Every row comes from one small tree of marks. The marks that hang from a mark follow it in brackets, in the order of their numbers. Every link used is in the known rows. Which tree was each row made from?
Known rows:
k_883(k_832(k_119 k_881)): [ 0.14 -1.85  0.55 -0.21  1.26  0.11 -2.78  2.06 -1.78 -0.29 -0.05 -1.02
 -1.58 -1.15 -3.25  3.05 -2.11  0.66  0.24]
k_131(k_292(k_832(k_871))): [ 2.34 -0.74 -0.92  1.33 -0.65  2.33  1.93 -0.15  2.13 -0.35 -0.05  2.31
 -0.08  1.09  1.22 -2.05  0.53  0.00  0.17]
k_871(k_832): [-0.31 -2.80 -5.02 -0.83  2.08 -0.14 -1.24  3.47  0.77  0.49 -2.40 -1.87
 -1.06  4.17 -3.95  1.62 -1.41 -0.17 -0.60]
k_292(k_832(k_119 k_881 k_883)): [-1.74 -0.62  1.14 -0.55  1.36 -2.54 -0.32 -1.69  1.64  1.64  0.75 -3.28
  0.90 -3.03  0.24 -1.03  1.18  0.22  1.01]
k_832(k_871 k_881): [-0.94 -1.09 -3.40  2.37  2.43  1.61 -1.28  7.50 -1.82 -0.28 -3.44 -2.58
 -0.37  0.84  0.68  2.46 -3.52 -1.77  1.50]
k_871(k_832(k_119 k_881 k_883)): [-4.22 -1.13 -2.19 -1.69  2.69 -4.64 -2.43  1.16  0.57  0.58 -1.24 -6.71
  1.06 -0.89 -2.60  0.91  0.64 -0.06  1.45]
k_292(k_832(k_119 k_871 k_881)): [-1.20 -0.05 -0.78  1.60  0.93  0.47  0.97  2.54 -0.76 -0.05 -1.56 -2.46
  1.19 -3.50  1.47  0.23 -0.17 -1.38  2.47]
k_195(k_421(k_881)): [ 1.58  1.49 -3.62  3.23 -1.00  1.04 -2.24  2.44  1.56  2.76  1.69  3.49
  1.26  3.48 -5.80 -2.95 -3.16 -0.30 -4.23]
k_131(k_292): [ 2.15 -2.12 -1.76 -0.81  1.16  0.44 -0.84  0.32  3.47  0.46  0.74  2.86
 -1.65  4.07 -1.29 -0.35 -1.43  1.29 -1.43]
k_421(k_195 k_881): [ 2.04  2.33 -4.08  2.96 -0.31  0.83 -2.57  1.68  1.37  1.61  1.74  2.82
  1.70  3.20 -5.33 -3.45 -2.71  0.36 -3.91]
k_292(k_131): [ 2.28 -2.10 -1.38  0.05  1.25  1.60 -0.03  0.55  1.78  1.45  0.41  3.94
 -2.36  3.48 -0.03  0.32 -1.01  0.78 -1.61]
k_195(k_421): [ 1.04 -0.53 -2.94  1.54  0.18  1.00 -1.79  3.08  1.55  2.43  0.69  2.23
 -0.38  3.61 -4.18 -0.41 -3.09 -0.67 -3.06]
k_832(k_119 k_292 k_871 k_883): [-2.66  3.36  1.43 -0.97 -2.47 -2.81 -0.44 -2.18 -1.03 -1.34  0.49 -0.94
  2.08 -1.20  0.32 -0.01  1.77 -0.47  0.23]
k_131(k_292(k_832(k_119 k_883))): [ 0.42 -0.12  2.41 -2.01 -0.96 -2.93  0.34 -6.92  4.79  0.98  3.50  1.15
  0.80 -1.03 -0.50 -3.49  3.48  2.02 -0.46]
k_131(k_292(k_832(k_119 k_881))): [ 1.05 -1.41  0.75 -0.96  1.36 -0.67  1.27 -2.35  3.85  0.97  1.35  0.30
  0.24 -1.79  1.29 -2.08  0.68  0.96  1.00]
k_883(k_832): [ 2.56 -2.47 -0.81  0.35  0.10  2.44 -2.43  2.24 -1.21 -0.18 -0.24  1.95
 -2.96  3.18 -4.63  2.82 -2.59  0.98 -1.87]
k_871(k_832(k_119 k_292 k_881)): [-2.04  0.09 -1.70 -2.51  1.27 -2.05  0.42  0.70 -0.17 -0.59 -1.63 -3.78
  0.92 -0.30 -0.78  0.96 -0.15 -0.42  1.07]
k_131(k_292(k_832(k_871 k_881 k_883))): [-0.09 -0.31  0.59  1.44  0.58  0.16  0.81  0.02  1.78 -0.03 -0.22 -2.25
  1.12 -1.32  3.08 -2.34  0.99 -0.23  1.42]
k_871(k_832(k_881)): [-1.16 -3.15 -5.05 -0.22  3.90  0.04 -1.17  5.84  0.06  0.57 -3.44 -4.45
 -0.88  2.51 -2.21  2.06 -2.52 -0.80  0.78]
k_832(k_119 k_292 k_871 k_881 k_883): [-3.58  2.96  1.51 -0.44 -0.68 -2.73 -0.49  0.11 -1.82 -1.15 -0.66 -3.64
  2.33 -2.81  2.23  0.38  0.61 -1.01  1.66]
k_832(k_871 k_881 k_883): [-2.57 -0.24 -1.91  1.94  1.94 -0.65 -2.21  5.36 -1.52 -0.08 -2.63 -4.43
  0.57  0.03  0.77  1.55 -1.83 -1.50  1.32]
k_131(k_292(k_832(k_883))): [ 1.83 -1.28  1.02 -0.83 -0.31 -0.65  0.58 -4.37  4.59  1.30  2.28  1.49
 -0.32  1.53 -0.10 -3.25  1.85  1.69 -1.26]

Write each row's tree:
[ 0.12 -0.03  0.57  1.67  0.46  1.18  2.42  0.00 -0.16  0.47 -0.17  0.33
  0.66 -3.72  3.89 -1.09  1.39 -0.84  2.15] => k_292(k_131 k_832(k_119 k_871 k_881))
[ 2.33  0.53  2.14  1.54 -1.37  4.10  1.23  1.44 -3.90 -2.00 -0.72  2.29
 -1.43 -0.21  2.69  1.43 -1.05 -0.42  0.07] => k_883(k_832(k_292(k_131) k_871 k_881))
[-1.90  2.03 -0.07  0.12 -0.20 -0.50  0.37  2.33 -2.01 -1.45 -1.49 -1.82
  1.47 -2.06  2.10  1.34 -1.04 -1.44  1.75] => k_832(k_119 k_292 k_871 k_881)
[ 3.42 -0.96  2.59 -0.20 -0.40  3.56  0.89 -0.64 -1.72 -0.58  0.59  3.27
 -2.51  1.06  1.36  1.14 -1.37  0.82 -1.23] => k_883(k_832(k_292(k_131) k_881))
[-2.91  1.36 -0.10 -3.57 -1.09 -4.36 -0.47 -3.89  0.77 -0.47  0.43 -2.90
  1.58  0.60 -2.55 -0.39  2.71  0.53 -0.54] => k_871(k_832(k_119 k_292 k_883))
[-2.00  1.85  0.16  0.73  0.05 -0.34 -0.26  2.66 -2.00 -0.86 -1.95 -3.39
  1.29 -0.24  2.62  0.65 -1.02 -1.46  0.84] => k_832(k_292 k_871 k_881 k_883)
[ 0.03  2.22  1.57  0.09 -2.21  0.31  1.33 -2.24 -0.56 -0.64  0.57  2.19
  0.44  1.20  3.18 -1.19  1.77 -0.21 -0.75] => k_832(k_292(k_131) k_871 k_883)
[ 1.92  0.22  4.06 -1.32 -1.06  1.14  0.73 -3.19 -1.53 -0.77  1.97  2.97
 -1.41 -1.42  0.93  0.83  0.32  1.28 -0.47] => k_883(k_832(k_119 k_292(k_131) k_881))
[-1.20  1.49  3.36 -2.03 -0.11 -2.71  0.61 -4.49  1.11  0.73  2.14  0.20
  0.66 -1.65  3.20 -1.34  1.90  0.78 -0.17] => k_832(k_119 k_292(k_131) k_881 k_883)
[-1.28  0.36 -1.61 -3.12 -0.48 -2.18  0.59 -1.73  0.54 -0.74 -0.56 -1.06
  0.72  1.31 -2.61  0.51  1.03  0.21 -0.35] => k_871(k_832(k_119 k_292))
[-0.84 -0.14  1.20 -1.18 -0.34 -2.64 -0.32 -4.12  2.39  1.48  1.76 -0.69
  0.71 -1.38 -1.61 -1.45  2.44  0.85 -0.39] => k_292(k_832(k_119 k_883))
[ 1.15  0.36  0.74  1.48 -0.96  3.52 -0.19  3.93 -4.58 -2.50 -2.17 -0.62
 -0.81 -0.05  0.38  2.84 -2.67 -0.98  0.39] => k_883(k_832(k_292 k_871 k_881))
[-2.80  0.86  0.64  1.24  0.32 -1.80  0.04  0.43 -0.51  0.20 -0.58 -4.37
  2.10 -4.26  1.59 -0.66  1.43 -1.05  2.43] => k_292(k_832(k_119 k_871 k_881 k_883))
[ 2.35 -0.77 -0.57  2.12 -0.64  3.42  2.81  0.17  0.38  0.55 -0.38  3.44
 -0.66  0.41  2.47 -1.32  0.96 -0.59  0.06] => k_292(k_131 k_832(k_871))
[-2.69 -2.05 -3.73 -1.33  3.16 -2.37 -1.42  3.33  0.28  0.41 -2.23 -4.79
  0.23 -0.09 -2.63  1.78 -0.98 -0.52  1.57] => k_871(k_832(k_119 k_881))
[ 0.36  0.65  1.80 -1.70  0.36 -0.52  1.59 -2.27  0.88  0.41  1.16  2.04
 -0.30 -0.88  3.23 -0.48  0.32  0.39  0.07] => k_832(k_119 k_292(k_131) k_881)
[ 0.60 -1.59 -1.35  2.62  1.03  3.19 -2.13  6.64 -4.13 -1.55 -2.73 -1.63
 -1.47  0.25 -1.51  3.68 -3.48 -1.01  0.87] => k_883(k_832(k_871 k_881))
[ 1.17  0.75  2.18 -1.44 -1.24 -0.49  1.04 -4.36  1.65  0.76  1.91  3.16
 -0.85  2.51  1.79 -1.44  1.41  1.13 -2.08] => k_832(k_292(k_131) k_883)
[-0.92 -0.38 -0.01  1.50  0.20  0.90 -2.35  4.24 -4.06 -1.74 -1.42 -1.98
 -0.34 -2.28 -1.92  3.36 -1.86 -0.63  1.67] => k_883(k_832(k_119 k_871 k_881))
[ 0.49  2.10  2.13 -0.22 -3.43  1.00 -0.29 -0.90 -3.68 -2.85  0.26  1.64
  0.07 -0.91 -1.82  2.03  0.03  0.01 -0.12] => k_883(k_832(k_119 k_292 k_871))
[-3.21  1.28 -0.41  0.16 -0.57 -3.01 -2.42  0.51 -0.60 -0.47 -0.06 -2.16
  1.36 -0.92 -1.43  0.76  0.99 -0.51  0.76] => k_832(k_119 k_871 k_883)
[ 1.56 -1.23 -0.70  2.82  1.22  3.50  2.70  2.45 -0.25  0.78 -1.51  0.62
 -0.54 -1.12  4.12 -0.83 -0.19 -1.14  1.36] => k_292(k_131 k_832(k_871 k_881))
[ 0.41 -0.12  2.62 -1.02 -0.88 -1.89  1.30 -6.56  3.14  1.94  3.21  2.16
  0.09 -1.47  0.72 -2.82  3.86  1.42 -0.72] => k_292(k_131 k_832(k_119 k_883))
[ 2.80  0.64  4.08 -1.96 -2.75  0.95  0.78 -5.50 -0.85 -0.91  2.99  5.57
 -1.73  0.10 -0.81  0.39  1.46  1.90 -1.96] => k_883(k_832(k_119 k_292(k_131)))
[ 0.88  0.38  0.74  1.04 -1.41  1.11  2.50 -2.45  0.59  0.14  0.96  3.00
  0.38 -2.00  2.02 -1.60  2.56 -0.23  0.73] => k_292(k_131 k_832(k_119 k_871))
[ 4.34 -0.54  2.77 -0.79 -2.19  3.36  1.16 -2.98 -0.98 -0.71  1.71  5.90
 -2.76  2.66 -0.47  0.63 -0.23  1.60 -2.62] => k_883(k_832(k_292(k_131)))
[-0.99 -0.19 -0.05 -1.84  1.02 -1.34  1.24 -1.58  0.67  0.43 -0.59 -2.38
  0.27  1.35  2.10 -0.99  1.53  0.16 -0.03] => k_871(k_832(k_292(k_131) k_881 k_883))
[ 0.28  2.48  1.43 -0.51 -2.32  0.24  2.09 -2.60 -0.66 -1.09  0.96  3.75
  0.67 -0.58  2.58 -0.56  1.67 -0.25  0.02] => k_832(k_119 k_292(k_131) k_871)
